Each row comes from the steps of one walk. Every step used is in the known rows, and no mark comes twice. Write the walk behind each row, first mark first.
Known rows:
S -> F -> N -> V: [-12  -2  15  35 -37  -4  -3  11  -3  -2  12 -46  50   5   7  40 -49  24
 -24  10  16 -11  -3 -28 -51 -75 -20  -8  22   6  19 -17 -23   6   6  -6
  11   7  26 -16  14  41 -14 -18  32   9   6  61  -2   5  13 -40  15]
G -> J -> B -> K -> C: [-10  14 -10   9 -49 -35  15   9 -24 -50  43   3  34  12 -15  25 -27   9
 -10   0   6 -32  -4 -46 -25  13  12  11  42   5  49  45   2  -2  39 -27
  25  10  -1  15   6   8  22   9  13 -18  -2  18  -1 -16   6  21  39]
M -> B -> A: [-21   9  41   4 -39 -18   3 -13 -18 -26 -18 -11  10  10   3  29   6  36
 -20 -28  24  -5  10 -36 -25 -20 -10 -15  27  -3  17  30   6   3  13   4
  28  31  32  14  17   9 -17  -5  26  -1 -17  25  -7  -1  14   0  36]
C -> M: [ -7  -9  16 -22 -36 -17   9  33  12 -27  -8  18  20  16   8  23   0   9
 -13  24  26 -21   2 -30 -38 -58   8 -22   6  -2  13  11 -15 -16   8   9
  23   2  13 -24  -5  15 -31  -2  61   1 -17  34  -6   5   6 -18  15]
T -> F -> W -> L: [  1  18 -11  13 -20 -30   0 -32  10  -3 -30 -52  36  26 -13  -1 -44   4
  -5  13  27   8   2 -72 -28 -48   6 -41  24   2  34  16  -3 -17  21 -39
  31  12 -17 -15   9  27  17  49  46  14 -21  11 -12  31  -5 -18  68]
L -> K -> C: [ -3   4 -16  77 -43 -37   5  19 -18 -59  28 -33  45  38  -6  49 -28  17
 -20 -18  17 -14   3 -26 -17 -13   9 -15  27  10  31  51  -6  -9  22   4
  29  26  -3 -16  10  11  -3  13  40  -4  10  37  -5   8  -8  53  23]
K -> C -> A -> B -> J: [-20  15  20 -28 -30 -14  -2  10  -7 -32  -5 -31  21   8 -19  17 -37   2
 -16  35  23   0  15 -44 -46 -33  -6 -19  60   1  29  17  14   7  78 -35
   3  15  -4  -4  -5  17 -22   1  34 -11  11  30 -12  -2  -3  13   3]
G -> J -> B -> A -> C -> M: [ -6 -16  22 -32 -44 -21  12  33 -16 -37  15   5  11  22  -3  34  30  10
  -7  23  25 -23   7 -36 -25 -49   2 -17  14 -13  17  13 -23   2   2 -15
  34   8  36   9   6  20 -34 -11  61 -20 -28  37   1 -18   5 -38 -18]
T -> F -> W -> L -> K -> C: [  3  10 -28  81 -37 -43   5  -1 -20 -49  28 -56  47  46 -14  34 -46   7
 -12  -6  21  -8  -2 -43 -16 -21  11 -31  25  12  42  48  -9 -19  23 -17
  31  23 -17 -21  19  22   5  30  52   1   0  32 -10  19 -14  40  48]
W -> L -> K: [  5  -2 -13  69 -21 -13   2   6 -15 -22 -35 -62  48  20  17   7 -41  15
 -17 -18  28   2   0 -44 -21 -37   3 -19  37   3  26  44  -8  -5 -10   8
  31  67 -17  -5  20  10 -12   2  32 -13 -21  28   0  20 -20  44  55]
F -> N: [-24  -4  11  51 -55 -30   7  46   3 -11  21 -20  42  12  -5  36  -8  35
 -25   0   6  -2  -7 -47 -39 -31 -12 -26  29  -8   6   0 -17   9  19 -20
  14  26  22 -21  10  16  17   4   2  11  -2  40   4   2   4   0  26]
S -> F: [-10  20  19  27 -28 -12  26   2   7 -23 -28  -2  51  16  22  18 -19  18
 -16 -28  18  20   8 -29 -26 -43  -7  14  17  -3  11  -7   6  12  23 -13
  16  21  -3 -17  10  14 -37  12  40  21   4  39  -4   9   4 -32  18]
B -> K -> C: [-10  14  -3   3 -47 -28   8  11 -14 -50  28   3  27  28 -19  28 -18   7
  -8 -10   9 -24  10 -38 -21  18  14   0  30  12  39  34   5  -1  34 -12
  23  -1   1 -10  -7  23  13  11  32  -2   7  26 -10  -2   7  27  31]
S -> F -> W -> L -> K -> C: [  0  12 -17  87 -44 -38  14   1 -18 -54  28 -39  52  43  -6  29 -32  13
 -11 -11  21  -5  -5 -38 -15 -13  10 -22  23  19  34  51  -6 -14  30 -20
  29  31 -18 -22  29  20   2  23  65   7  10  35  -5  11 -15  39  34]
N -> V: [ -2   1   7  -6 -19  -1 -17 -13   5  -2 -20 -55  36   0   2  42 -52  14
 -24   7  24 -23   9 -24 -48 -75  -7  -7  22   7  30   8 -12  -1  -1  18
  23 -11  21   0  -9  28  -9 -10  31  -6   0  43 -10  12  14 -17  20]
P -> C -> J -> B: [  6   3 -20  18 -37 -26   5  46   2  -3 -10  -7  49 -19   3  35 -42  13
 -22   1  24 -14 -19 -38 -40 -67  -2  17  46  -8  35  41  -2  16  -6 -49
  44  19 -14  14  12  11   0  28   2 -22 -32  17  11 -15  -2  -8  14]
L -> K -> C -> A -> B -> J: [-17  10  16  -6 -29 -13   1  12 -15 -38   0 -42  25  12 -11  16 -38   3
 -18  28  25   2  11 -43 -44 -34  -6 -16  66   2  31  24  11   5  72 -25
   1  32  -9  -3  -3  16 -29  -6  35 -17   6  30 -11  -3 -10  28   7]
T -> F -> W -> L -> K: [  7   0 -19  85 -20 -22   4  -8 -13 -21 -12 -71  46  33   8   8 -32  10
 -14 -17  31   9  -6 -54 -19 -55   6 -24  38   2  31  33 -10 -17   5   0
  30  68 -23 -14  10  13  -9  22  41  -2 -31  18  -7  23 -17  36  63]
G -> J -> B: [-12   6  -3  21 -36 -31  14  -2  -6 -17   1 -24  49 -18  12  24 -34  21
 -28   6  13 -19 -17 -53 -35 -50  -6  13  51 -16  36  35  -3   4  19 -31
  30  35   7  47  23 -24   9  14 -23 -27 -27   5  12 -17   4 -10  43]
J -> G: [  3  -4 -16 -22 -17 -29   2   8  32 -27 -35 -19  40   0  19  -3 -24  37
 -13 -10  17  -5  -5 -40 -19 -30  -2  -5  30  -6  39  19 -11  -4  29  23
  26  -1  16 -34 -13  -7  21  16  -7  -1  10   3 -11  11  12   2  65]
B -> K -> C -> J: [ -3  13 -25   7 -41 -29  19  37  25 -34  26  29   4  21  -8  38 -16  15
  -9  -1  16 -32   6 -25 -28 -11  14  24  27   9  22  45   6   7  21 -25
  38  -6 -34  -8  32  44 -11   6  69  -2   9  13 -13  -4   2   6   3]
F -> S: [-19  -4   2  -3 -47 -16  -4 -55   5 -15 -49  -2  38  -8  -6  36   7  10
 -18  -9  15  -6  22 -17 -36 -24   0 -12  25  11   2  14   5   8   1  24
  16 -17  12  27 -41   4 -22  20   7  -2  -2  10  10  12  -9  10  52]
B -> K: [-10   8  13 -20 -31  -2   9  11 -10 -21 -14   9  16   4  -1   1  -3   6
  -7 -23  13 -14  13 -48 -27  -5   9  20  44  -1  34  11   8   7  18   8
  18  31   1   2 -27  16  -3  -2  12  -8 -21  12  -9  -5  14  13  43]
V -> N: [-11   5  -1  -7 -31 -34  11 -11  10 -23 -37 -43  36  44  -5  28  11  17
  -7 -44  28 -12  10 -34 -19 -87  -8 -31  37 -13  27  52  12   0  -1   9
  23  18  26   6   6 -12  29  -4   0  16   7  15 -11  17  17   4  43]
A -> C: [  3  -8   1 -21 -29 -32  -5  22  -9 -19 -20 -19  19  24  -5  51  11   9
 -10   3  22   4  30 -33 -14 -37   1 -14  26 -18  17  24  -7  20   2 -29
  35  -6  30  10 -18  28 -12  17  35 -12   0  39   2   0   1  -9 -11]
K -> C: [-11  15  -6  23 -46 -40   6   9  -2 -47  18 -13  40  32 -16  50 -27  16
 -17  -2  12 -18  10 -30 -24  -6   8 -20  17   9  28  38   0  -5  34 -15
  28 -16   9 -15   7  14  13  22  33   4  17  34  -9   9   1  22  21]
L -> K -> C -> J -> B: [  0   0 -43  44 -41 -42  19  31  -5 -28  15  -7  39 -14   3  50 -39  15
 -22   8  22 -22 -17 -33 -37 -60   3  19  38 -11  38  64  -4   4  -2 -49
  41  23 -25  16  22  15   5  18  11 -22 -28  24  10 -13  -4  11  17]
M -> B -> K -> C: [ -7  11   1   2 -45 -40   6   2 -24 -47  34  20  15  21  -5  27 -30   9
  -8   6  15 -26   6 -34 -24  11  11  -2  36  11  42  53   7  -7  36 -23
  25  10   4  -1   9  21   6  11  36  -6   8  28  -2  -5   5  33  49]
S -> F -> W -> L: [  0  19   4  29 -30 -22  14 -28  15 -10 -29 -30  45  20  -4  -8 -22  12
  -4   7  28  11  -2 -63 -30 -39   3 -28  20  12  25  23  -1 -10  32 -37
  27  22 -21 -20  22  25  13  35  61  21  -7  16  -8  20  -4 -20  51]
M -> B -> K -> C -> J -> G: [  9  -3 -37 -27 -24 -44  10  22  35 -36   6  27  10   4  22   2 -35  36
  -3  11  20 -27 -12 -30 -20 -21   5  18  37   4  46  51  -7  -4  35  -9
  36  -8 -13 -29  26  21  12  11  31  -6  22  -3 -11  -1   8   8  58]
L -> K -> C -> M -> B -> A: [-16  -1  36  21 -48 -25   7   5 -31 -47  11   2   9  23   3  32   8  30
 -16 -15  28 -17   3 -29 -23 -26  -3 -23  18   4  22  39  -5 -10  11   7
  29  40  29   2  28  15 -33 -16  53  -6 -21  36  -6  -5   7  13  26]
S -> F -> W -> L -> K: [  7   1  -8  96 -27 -17  12  -3 -11 -27 -15 -53  50  29  13   2 -20  15
 -13 -21  31  11  -9 -49 -20 -49   4 -13  35   9  27  36  -7 -12  11  -3
  26  77 -25 -14  20  12 -12  14  55   3 -19  22  -3  15 -18  36  47]
K -> C -> A: [ -7  15  15  31 -28 -34 -10  26  17 -30  35 -43  38   8 -33  48 -32  41
  -9  23   8  -6  11 -26 -35  -5   0 -19  25   7  47  22   8   3  45   8
  31  24   1 -15 -25  32  -3  30  26 -10  29  24 -10  -4   1  11  15]
T -> F: [ -7  16 -12   2 -10 -27   2  -6  -2  -8 -24 -55  36  24   6  33 -61   3
 -20 -15  19  13  19 -43 -26 -59  -2 -13  22 -22  27 -18  -2  -1  -1  -8
  23  -2   1 -10 -13  15 -33  37   3   3 -22  29 -17  31   5 -29  57]
A -> B -> K -> C: [-12  16   4  10 -50 -26  11  10 -28 -53  19  -4  31  25 -27  27 -30   8
 -11   6  13 -21  16 -38 -26  23  14  -2  42   9  42  31   2  -3  50 -27
  19   5   0  -7 -12  35   8   4  41  -3  11  38 -14 -10  10  21  25]
W -> L -> K -> C -> M -> R: [-21  -8 -14  31 -55 -45  17  -5  -7 -19  42   4  39  26  -3  31 -35  -1
  -6  -7  25 -28  -9 -21 -20 -29  15 -12   5  15  17  11 -18 -25 -11 -19
  33  28  -1 -26  11   9  -4  30  69 -10   7  34 -17   0   5  -3  38]
A -> B: [-14  12  25  18 -35 -14   7   3 -16 -26 -47 -34  41   7 -13  28 -36  21
 -29  18  29   6  24 -37 -37 -24  -1 -14  49  -9  21   9  -2   1  47 -30
  17  26   9   4 -22  28 -18  -6  35   2  -1  50 -13  -4  12 -10  14]
L -> K: [  0  -7  -4  73 -25 -15   4  23 -13 -32 -13 -45  41  20  17  29 -15  22
 -25 -35  25   1   1 -31 -20 -44   1  -2  40  -3  21  35  -6  -3   0  27
  25  68  -3  -4  -2  -2 -25  -2  21 -10 -19  27  -2   9  -9  52  34]

Write each row's walk:
[-14  -4  12 -68 -36 -31   0   4  -7 -29  11  32  -7  13  28  13 -25 -13
 -11  39  31 -20  -4 -39 -44 -70  -3 -22  44   6  18  49  10 -10  45 -37
   6  -1   9  -3  41  -7 -31   2  49 -10  -9  22   7   8  -9  24  36] | K -> C -> M -> B -> J
[ -6 -17  23 -42 -41 -17   7  39 -11 -35   2  10   5  31  -9  37  35   8
  -4  15  27 -16  19 -30 -26 -48   4 -25   3  -9  11  10 -21   0  -3  -4
  33  -2  37 -13 -12  32 -40 -10  76  -8 -21  45  -7  -7   7 -35 -21] | B -> A -> C -> M
[-22  11  18 -47 -30  -7   5  -1  -7 -26 -37 -22  20   8   1   8 -28  -8
 -23  19  28   1  15 -49 -45 -49  -6 -13  62  -4  14  15  11   7  64 -39
  -2   4   0   2   1   4 -23  -8  30  -6  -7  28 -10   6  -2   9  10] | A -> B -> J
[  8  -1 -38 -20 -26 -35  13  28  41 -39   2  13  19   7  11   3 -28  34
  -5  -2  15 -24  -9 -32 -18 -16   7  21  32   4  42  39  -8  -1  34   1
  36 -15 -16 -35  13  21  19  12  30  -2  21  -4 -17   2   9   5  46] | B -> K -> C -> J -> G
[ -4  14 -27  14 -40 -38  16  36  34 -32  17  16  14  20  -6  53 -22  22
 -17   5  19 -27   4 -19 -30 -25  10   9  18   8  13  47   3   6  19 -26
  42 -17 -29 -13  40  39 -12  14  70   3  17  18 -11   4  -1   1  -5] | K -> C -> J
[ -9  12 -15   7 -49 -34  12  13 -27 -48  31   5  34  11 -20  31 -27   4
 -10  -1   9 -26   1 -42 -28   5  13   6  36   4  51  45   3  -2  29 -29
  26   5  -3   4 -10  16  23  17  10 -13  -9  27  -1 -11   9  23  36] | J -> B -> K -> C
[ -6  -6  23 -22 -37 -33  -5   6 -28 -25 -13 -12   2  23  -4  51  21  20
  -9  -6  26   1  29 -33 -10 -26  -7 -18  29 -18  17  31  -4  20   2 -26
  38  13  49  21  -1  30 -23   3  41 -13 -10  41   2  -8   5  -8  -6] | M -> B -> A -> C
[-19   3  40  -3 -48 -26   7   2 -22 -42   6   9   6  18  -2  33   8  29
 -14  -7  27 -20   6 -31 -27 -22  -4 -25  15   3  20  33  -2  -8  17   1
  29  21  34   1  23  17 -27 -10  51  -2 -16  36  -7  -6  11  -5  26] | K -> C -> M -> B -> A
[  9  11   2  17 -31 -13  -4  62  34  -6 -13   3  32  17   3  32 -25  19
 -19 -16  26 -12  -5 -22 -30 -48   2  10  38  14  13  19   1  21   5 -14
  45   0 -21 -12  28  29 -30  18  56   0   6  15  -8   1  -7  -3  -7] | P -> C -> J
[-12  15  39  30 -26 -15  -2  17  -6 -21 -26 -51  42  -4 -27  32 -46  38
 -23  38  25  12  25 -32 -44 -19  -5 -15  52  -6  37   4   2   3  59 -19
  20  49   3   0 -37  44 -26   2  36  -7  11  45 -16 -12  11 -11  11] | C -> A -> B
[ -8  -6   8  -4 -48 -31  10  35   1 -48  25  21  24  30  -6  37  -6   6
 -11  31  21 -31   2 -26 -34 -37  13 -28   1   8  24  25 -16 -21  19  -2
  26 -17  11 -31   5  21 -21   4  74   1  -1  42  -8   5   3  -6  10] | K -> C -> M
[  1 -12 -17 -69 -25 -37   1   7  18 -39  -1  18  11   5  36 -14 -33  14
  -6  29  26 -19 -16 -41 -28 -51  -4 -14  41   3  41  43  -6 -14  53  -6
  13 -14  14 -33  23 -13   4   9  18  -8  11   3  -4  10   0  17  69] | K -> C -> M -> B -> J -> G
[ -5   3  19 -27 -32 -18   2  -1 -22 -15  -5  31  -1  -4  20  -1 -22  10
  -7  -2  21 -15   6 -43 -29 -14   5  16  55  -1  37  35  13   0  20 -12
  18  46   6  15  -5  13 -14  -3  18 -12 -21  12   2  -9  11  26  67] | M -> B -> K
[-11  11  25 -10 -35   0  12   6 -29 -26 -28  -4  21   2 -12  -1 -19   8
 -13  -1  20  -7  20 -47 -32   7   8  16  60  -3  36   7   4   4  40 -15
  13  41  -3   7 -37  31 -12 -14  25  -7 -17  31 -14 -14  19   5  32] | A -> B -> K
[ -4   5 -17 -17 -34 -13  18  24 -12 -14  -2  21  14 -21   2   8 -17   5
  -8  -7  15 -22  -5 -50 -36 -28   8  44  52 -10  43  34   7  11   5 -29
  29  39 -22  22 -10  21   2   2   2 -22 -44   7   1 -20  12   0  37] | C -> J -> B -> K
[ -6  15  16  19 -30 -26  -8  30   7 -32  44 -29  29   7 -34  34 -28  35
  -2  16   5 -10  11 -33 -33  12   5  -5  35   9  56  19  11   4  46  10
  28  33  -4 -12 -31  39  -3  22  24 -13  20  18 -12 -12   4  16  23] | B -> K -> C -> A
[-16   8  -3  41 -46 -20  22  16 -17 -39   7 -26  31   0 -16  45   7  30
 -22 -39  18 -16  -4 -37 -26 -24  -3   9  28  -9  29  41  -2  12   1 -11
  40  34   1  15  16  19  -4  -4  16 -17 -36  22  -7 -13   7  -1   2] | L -> K -> C -> J -> B -> A
[-25 -15   7  -7 -54 -37  15   0  -7 -10  31  14  22  24  -9  43   7   4
  -4 -18  25 -19   7 -20 -15 -37   8  -4   6  -1   7 -12 -17  -7 -18 -20
  33  21  30 -13 -15  12 -15  25  60 -12  -3  35 -18 -12  17 -34   5] | B -> A -> C -> M -> R
[  7  -2 -12  87 -26 -20   4  -4  -9 -25 -16 -60  45  27   6   7 -18  15
 -14 -15  31   3  -8 -53 -21 -46   6 -23  38   9  29  46 -10 -16   8   3
  30  72 -20 -10  12   8  -1  14  47  -3 -25  18  -2  16 -17  47  53] | F -> W -> L -> K
[-20  10   7  12 -42 -14  20  13  -5 -25 -14 -21  26  -7 -16  38  11  30
 -21 -38  18 -12   1 -41 -31 -31  -7  10  26 -13  23  25   1  16   0 -14
  37  24   7  18   8  20  -1  -2   8 -13 -41  20  -7 -12  14 -23   3] | C -> J -> B -> A
[  1 -14  -9 -75 -19 -31   0   5  23 -30 -18  18  10  -3  41 -20 -30  16
  -7  23  28 -14 -15 -44 -32 -60  -6 -11  46  -3  37  34  -5 -12  46   0
  11  -4  15 -29  19 -18  -2   4  12 -10   4  -2  -2  11   2  13  70] | C -> M -> B -> J -> G
[-10  13  34  -4 -29   0   5  18 -22 -23 -11 -15  21  -6 -24   1 -23  19
  -8  12  17  -3  21 -45 -38   6   5  15  63  -2  48   1   9   8  48  -8
  15  59  -6   6 -47  44 -18  -9  25 -13  -7  27 -16 -22  16   2  29] | C -> A -> B -> K
[ -9  -3  13 -11 -39 -27   5   9 -29 -29  -4 -32  21  15 -15  48  24  18
 -12 -13  18  -4  20 -43 -13 -24  -8  -4  33 -24  25  22 -10  27   1 -29
  40  14  42  37  -3  18  -8   4  18 -24 -21  31   4 -20   5 -23 -16] | G -> J -> B -> A -> C
[ -5  14   7  17 -30 -29  -4  30  -2 -30  45 -32  34  -6 -36  36 -36  33
  -3  24   4 -12   5 -37 -38   4   4  -1  37   3  62  28  10   4  42  -1
  30  41  -5  -3 -35  34   4  28  11 -21   8  20  -6 -18   6  11  27] | J -> B -> K -> C -> A
[-10  -3  -1  27 -28 -11 -15   5  -7   5  15 -72  41   9  -2  48 -68  16
 -25  16  16 -15   0 -35 -53 -83 -17 -20  23  -5  27 -22 -27   1  -4  -6
  14  -5  25 -14   2  40 -11  -5  12   0  -8  56  -8  16  12 -37  33] | T -> F -> N -> V
[  5 -20 -13 -82 -18 -35  -3  11  16 -30 -17  17   4   3  39 -14 -22  11
  -3  31  29 -12  -9 -41 -25 -60  -6 -13  45  -7  36  39  -7  -7  43 -13
  15 -12  20 -25  15 -11  -3   7  21 -15   4   4   1   8  -1  10  58] | A -> C -> M -> B -> J -> G
[ -6  -4  -8 -59 -18 -19   4   0  19 -33 -39 -21  30  -1  17 -19 -36  17
 -13  13  24  -3  -2 -48 -32 -39  -7  -7  55  -6  38  19  -4  -1  64  -8
   7  -8   8 -28  -5  -8   8   2   1  -6  10   5 -14   9   7   6  50] | A -> B -> J -> G
[-12  18  29  38 -35 -25  -2  16 -12 -36  -5 -49  44   6 -38  41 -49  35
 -21  43  22   4  23 -30 -42  -3  -1 -22  48   1  43  13   2  -1  67 -25
  23  35   1  -3 -29  50 -18   6  44  -6  24  51 -18 -14   9  -3   4] | K -> C -> A -> B
[ 14 -11 -36 -32 -17 -38   7  32  45 -25 -20   3  16   7  18  14 -13  36
  -5   4  23 -12   1 -29 -14 -41   1  14  30 -12  31  33 -15  10  19  -7
  42 -17  -1 -25  10  23   5  12  31  -8  17   1 -10   4   5 -14  25] | A -> C -> J -> G
[-27  -5  -5  11 -59 -48  17  -1   2 -20  47  22  34  24  -7  42 -23   3
  -8  -8  22 -31  -5 -17 -22 -28  14  -7   3  11  14  -1 -14 -20  -2 -19
  31  11  12 -27  -4   5  -2  33  59  -3  11  32 -19  -4  15 -14  28] | K -> C -> M -> R
[  1  -1  -7 -15 -33 -32   9  32  14 -17  -4  16 -12  16   2  53  12  25
 -10   0  28 -13  19 -23 -20 -43  -1  11  26 -11   8  41   0  24  -3 -37
  48   4  -2  13  37  52 -35  -2  74 -10  -2  23  -4  -7   0 -20 -23] | M -> B -> A -> C -> J
[-17   2 -11  -5 -33 -21  -5 -68  -5  -8 -45 -27  37   4  -4  36 -26  -2
 -16 -10  16   6  27 -21 -33 -41  -1 -15  22  -3   9 -10   2   4  -8  14
  15 -26   6  24 -46  10 -42  37   1  -1 -13  13   3  26 -11 -13  70] | T -> F -> S
[ -6  -6   8 -18 -38 -26   3  16 -32 -26 -15 -31  22  12 -19  54  26  16
 -10 -15  20   1  25 -40 -15 -30  -6  -9  28 -25  27  25  -9  26  -6 -33
  39   9  41  26 -18  28  -6   9  15 -21 -27  40   3 -14   7 -21 -17] | J -> B -> A -> C
